Each row was made from one path, in order. Every step used is in the known rows, and no mark comes twice. Write each row's path.
In the rows, 128 means zero.
Known rows
V-Q-K-G-H: [131 164 121 167 166 167 170 118 198 150 106 101 142  97 136 125 120 107
 173 142 118 102 180 107 123 189  98 117]
H-G-K: [119 118  90 148  97  86 117 173 127 136 106 122 101  78  70 161 125  98
 149 131 154 110 111 148 157 149 101 126]
H-G-K-Q-W-Y: [135  86  91 160 137  97  92 216 122 167  99 125  82  84  84 184 143 126
 169 187 145 124 108 176 138 140  52 119]
W-G-K-Q-V: [105 118 141 104 122 111 114 128 129 184 103  67 109 148 135 177 113 144
 111 182 190 123 138 215 146  99  84 122]
Y-R-Q-V: [119 142 156 140  81 158  93  67  98 174 115 153 149 148 196 124  99 166
 124 157 103 113 194 141  99 118 143 137]
G-H: [129 132 134 145 124 133 136 139 135 106 120 111 139 122 147 119 154 126
 166 117 170 126 148 132 113 116 108 119]
H-G-K-Q-V: [120  87 120 140 116  75 127 140 133 190 112 112 101  88  95 165 120 126
 115 184 180 118 169 197 179 135  75 118]
G-W: [151 128  91 157 122 127 104 152 119 119 105 131 137 126 120 159 131 145
 140 119 119 114 148 147 123 137 100 136]
K-Q-V: [136  94 151 119 143 120 136 103 129 183 135 109 126 140 157 140 127 156
  92 178 158 133 179 175 157 114  95 121]
W-Q: [112 135 117 152 136 129 135 141 128 111 128 159 104 159 135 133 144 131
 125 110 137 147 111 117 133 103 156 142]
K-Q: [128 106 145 107 155 115 126 143 142 141 124 136 121 133 140 137 132 135
  88 146 153 118 124 142 137 119 109 128]
R-Q-W: [123 143 104 134 124 176  90 122  93 139 130 138 134 133 171 130 140 135
 164 163  83 152 147 138 117 184 119 115]
Y-R-Q-K-G: [112 174 119 128 131 168  86 104 147 170  68 139 148 115 182 112  84 134
 132 156  52  62 141  81  76 159 150 107]
Q-K: [122 149  92 146 151 141 133 128 131 152 122 119 132  88 132 129 110 129
 114 141 108 134 142 106 129 162 123 127]
H-G: [140 132 117 155 104 107 121 170 123 119 109 142 116  95  95 144 119 120
 150 141 129 135 124 117 149 143  99 118]
Y-R-Q-H: [120 146 171 133 100 159  93 120 107 127 110 130 154 176 187 132  99 145
 132 157  76 106 153 137 109 133 161 131]
W-Y-R-Q-K-G: [132 170 128 158 126 156  68 121 124 179  67 141 128 116 185 105  92 165
 154 168  51  72 145  65  52 139 141 123]
Y-R-Q-K-G-H: [118 177 124 150 126 164  98 111 151 148  59 120 149 100 203  97 113 128
 163 154  90  61 155  85  65 149 130 100]
V-Q: [135 142 142 150 132 137 155 106 150 137 141 154 131 130 115 156 126 124
 135 118 125 139 166 129 142 165 117 152]
R-Q: [115 150 126 110 114 144  95 107  96 131 121 147 131 128 164 117 129 142
 135 144 118 128 157 112 109 156 149 130]
R-Q-H-G: [140 144 142 147  90 135  91 166  83 103 119 122 137 133 137 138 109 143
 160 180 102 150 170 128 148 188 121 114]
K-G-W-Y: [177 122 113 170 129 128  86 168 129 134  83 104 118 145 121 140 120 164
 180 140  91  77 149 123  89 125  90 125]
W-Y-R-Q-H: [142 145 182 155  96 152  70 139  93 138 108 136 135 170 192 138 101 181
 155 168  75 113 166 119  82 110 155 147]
Y-R-Q-K: [105 181 117 137 116 155  91 105 114 160  88 162 141 101 185 128  95 144
 111 148  78 105 144  89  79 155 154 133]
H-G-K-Q: [108 101 105 123 123  65 117 186 146 146 102 131  89  79  75 173 133 104
 123 154 180 108 104 172 160 140  84 125]
R-Q-K-G-W-Y: [153 159  71 171 137 154  58 146 105 162  68 119 121 105 159 131 106 183
 183 177  65  87 187  89  73 181 111 114]
Q-H-G-W: [180 129 103 195  98 126 106 213 103  91  97  98 136 132  87 177 110 143
 163 159 100 123 158 171 163 168  75 121]
H-G-W: [168 134  83 185  89 110  91 194 105 115  81 142 126 104  81 177 122 135
 159 135 121 116 141 144 136 154  73 121]
W-Y-R: [146 133 160 158 110 125  95 139 123 143 102 155 117 140 148 130 119 164
 137 125 111  96 118 115  78  64 134 147]
V-Q-R: [123 162 158 178 121 129 169 105 143 147 163 170 161 151 115 141 118 149
 142 157 164 148 178 163 142 158 159 145]
Q-W: [125 118  99 144 139 162 127 141 126 136 126 114 139 129 132 137 138 121
 155 148  91 147 119 154 134 151 104 122]

Write each row's path
[150 144 147 198 127 168 116 135 143 168 120 167 131 145 139 175 122 149
 173 138  72 122 143 145  96 129  94 159]
V-Q-W-Y-R
[ 99 126 130  91 128  99 113 169 138 142  87  95 100 142 121 184 119 120
 110 155 184 105  79 183 126 104 101 123]
W-G-K-Q
[107 164 102 122 154 158  99 106 136 163  92 112 133 101 174  99 101 128
 148 169  71 103 157  82 104 198 144 105]
R-Q-K-G
[135 155  88 208 112 113 122 161 109 110 125 174 135 175 120 151 137 166
 146 145 172 139 143 167 128 102 163 135]
G-W-Q-R
[181 102 112 174 129 106 102 225 121 107  83 107 134 131  98 195 117 153
 128 184 125 117 153 190 165 162  53 123]
K-Q-H-G-W
[115 137 142 130 102 151 102  66  83 163 134 132 139 138 179 112 119 160
 136 173 121 146 217 138 130 153 134 122]
R-Q-V
[131 112 118 154 110  99 129 186 134 126 121  81 117 107  74 167 105 106
 160 158 141 122 126 176 179 158 104 123]
Q-H-G-K
[127 160 112 166 158 156 157 106 157 163 135 139 132  92 114 151 105 130
 120 141 102 146 174 117 144 194 115 148]
V-Q-K
[151 104 153 138 136 108 123 200 126 118 115 105 123 135 114 154 110 136
 115 193 139 140 137 170 170 147  83 119]
K-Q-H-G
[136 162 147 136 104 148 123 166 125  90  91  82 131 156 157 143 137 134
 173 133 176 129 115 145  97  95  94 121]
W-G-H
[ 90 167 115 128  82 169  60 145 103 152  66 120 130 152 169 175 117 123
 172 154  91 103  80 173  74 129 121 128]
Y-R-Q-W-G-K
[118 121 123 159 124 138 140 103 117 156 147 135 119 165 148 125 130 151
 126 146 148 162 178 151 156  98 143 137]
W-Q-V
[168 134 123 195  98 129  67 166 111 136  82 162 127 143 136 170 119 174
 147 119  93  80 133 139  68  78 110 155]
G-W-Y-R
[117 150 121 144 105 180  81 120 107 147 100 157 150 139 186 130 127 136
 151 160  56 107 124 135  86 141 128 122]
Y-R-Q-W
[149 118  97 184 133 147 120 129 145 152 100 110 128 175 137 142 126 153
 157 141 109 102 185 158 144 110 111 117]
K-G-W-Q-V
[136 131 135 132 137 139 139 141 167 118 100  82 139 134 148 106 141 112
 178 137 137  91 138 124 111 119 107  96]
K-G-H
[109 156 105 146 123 161 133 151 147 154 114 105 123 139  99 204 129 101
 180 140 119 142 108 193 136 174  80 141]
V-Q-W-G-K
[133 134 117 173 142 175 151 121 150 148 149 142 144 128 117 163 142 113
 160 140  90 157 156 161 144 181  96 143]
V-Q-W
[139 130  88 167 143 134 113 162 158 108  84 130 121 159 122 147 140 132
 159 121 105  92 119 127 120 121 129 130]
K-G-W-Q
[114 167  94 131 132 156 101 104 101 153 115 141 130  87 166 114 113 142
 125 158  93 137 163  92 110 194 141 119]
R-Q-K
[165 154 123 184  64 145  57 190  89 106  62 143 151 142 139 176  94 161
 157 164  68  93 161 153 115 162 104 132]
Y-R-Q-H-G-W
[198 122 113 214  94 122  81 233  90 107  98 107 118 136  92 184 104 174
 190 171 105 129 165 157 140 144  65 132]
Q-H-G-W-Y
[118 181 133 138  85 193  67 142  93 131  74 139 150 172 195 157 113 143
 166 161  72 124  92 143  65 126 117 119]
Y-R-Q-W-G
[171 156 109 202  54 122  28 187  71 125  51 192 117 111 140 180 109 176
 182 151  87  89 155 110  66 123  99 136]
H-G-W-Y-R-Q
[133 164  62 151 137 165  82 130 123 151  72 111 141 100 153 131 105 143
 158 159  63  81 177 103  97 211 121 107]
R-Q-K-G-W
[156 128 141 163 112 125 128 184 114 107 119  99 137 132 102 150 103 130
 155 165 115 144 138 146 168 157  98 113]
Q-H-G
[108 156  83 165 159 143 137 136 139 131 121 150 111 119 135 123 125 138
 117 129 123 150 119  98 137 139 148 137]
W-Q-K
[144 159  36 221 126 124 107 208 113 113  80 165 103  94  90 170 122 144
 143 138 114 142 140 117 143 165  95 134]
H-G-W-Q-K
[118 142 134 152  73 114  78 158 109 133  95 131 127 122 127 167  92 116
 149 159 106  90 134 157 134 155 130 126]
Y-R-Q-H-G-K
[120 189 135 152  82 196  70 152  98 113  63 127 152 170 215 151 139 140
 197 160 105 116 110 146  56 112 105 113]
Y-R-Q-W-G-H
[158 150 170 181  72 134  56 180  79 123  89 146 123 145 160 154  93 173
 168 179  79 120 159 114  99 126 122 131]
W-Y-R-Q-H-G
[148 119  92 192 116 139 120 127 108 145 118 136 124 163 136 161 134 165
 141 135 137 137 192 169 150 106 114 142]
G-W-Q-V
[128 129 130 118 148 164 104 183 122 132  97  99 132 161 151 174 129 134
 142 183 129 149  86 180 116 126  68 112]
K-Q-W-G
[155 165  80 187 161 162 138 129 177 160  90 117 144 103 109 165 101 130
 152 139  68  83 180 121 132 211  86 137]
V-Q-K-G-W
[143 170 138 177 126 190 140 156 145 118 108  97 146 162 140 178 146 123
 211 145 136 159 144 163 110 154  63 131]
V-Q-W-G-H
[133 150 159 146  94 135  63 116  91 145  92 178 121 146 185 132 112 172
 149 145  95 103 146  95  55  98 158 143]
W-Y-R-Q
[197 100 125 193 127  98  76 247 103 115  89 112 111 137 107 196 114 182
 152 191 129 117 160 174 142 132  51 129]
K-Q-H-G-W-Y
[152 119 111 169 136 153  99 159 107 145 133 123 115 134 133 138 141 153
 184 163  95 151 132 139 104 123  96 126]
Q-W-Y
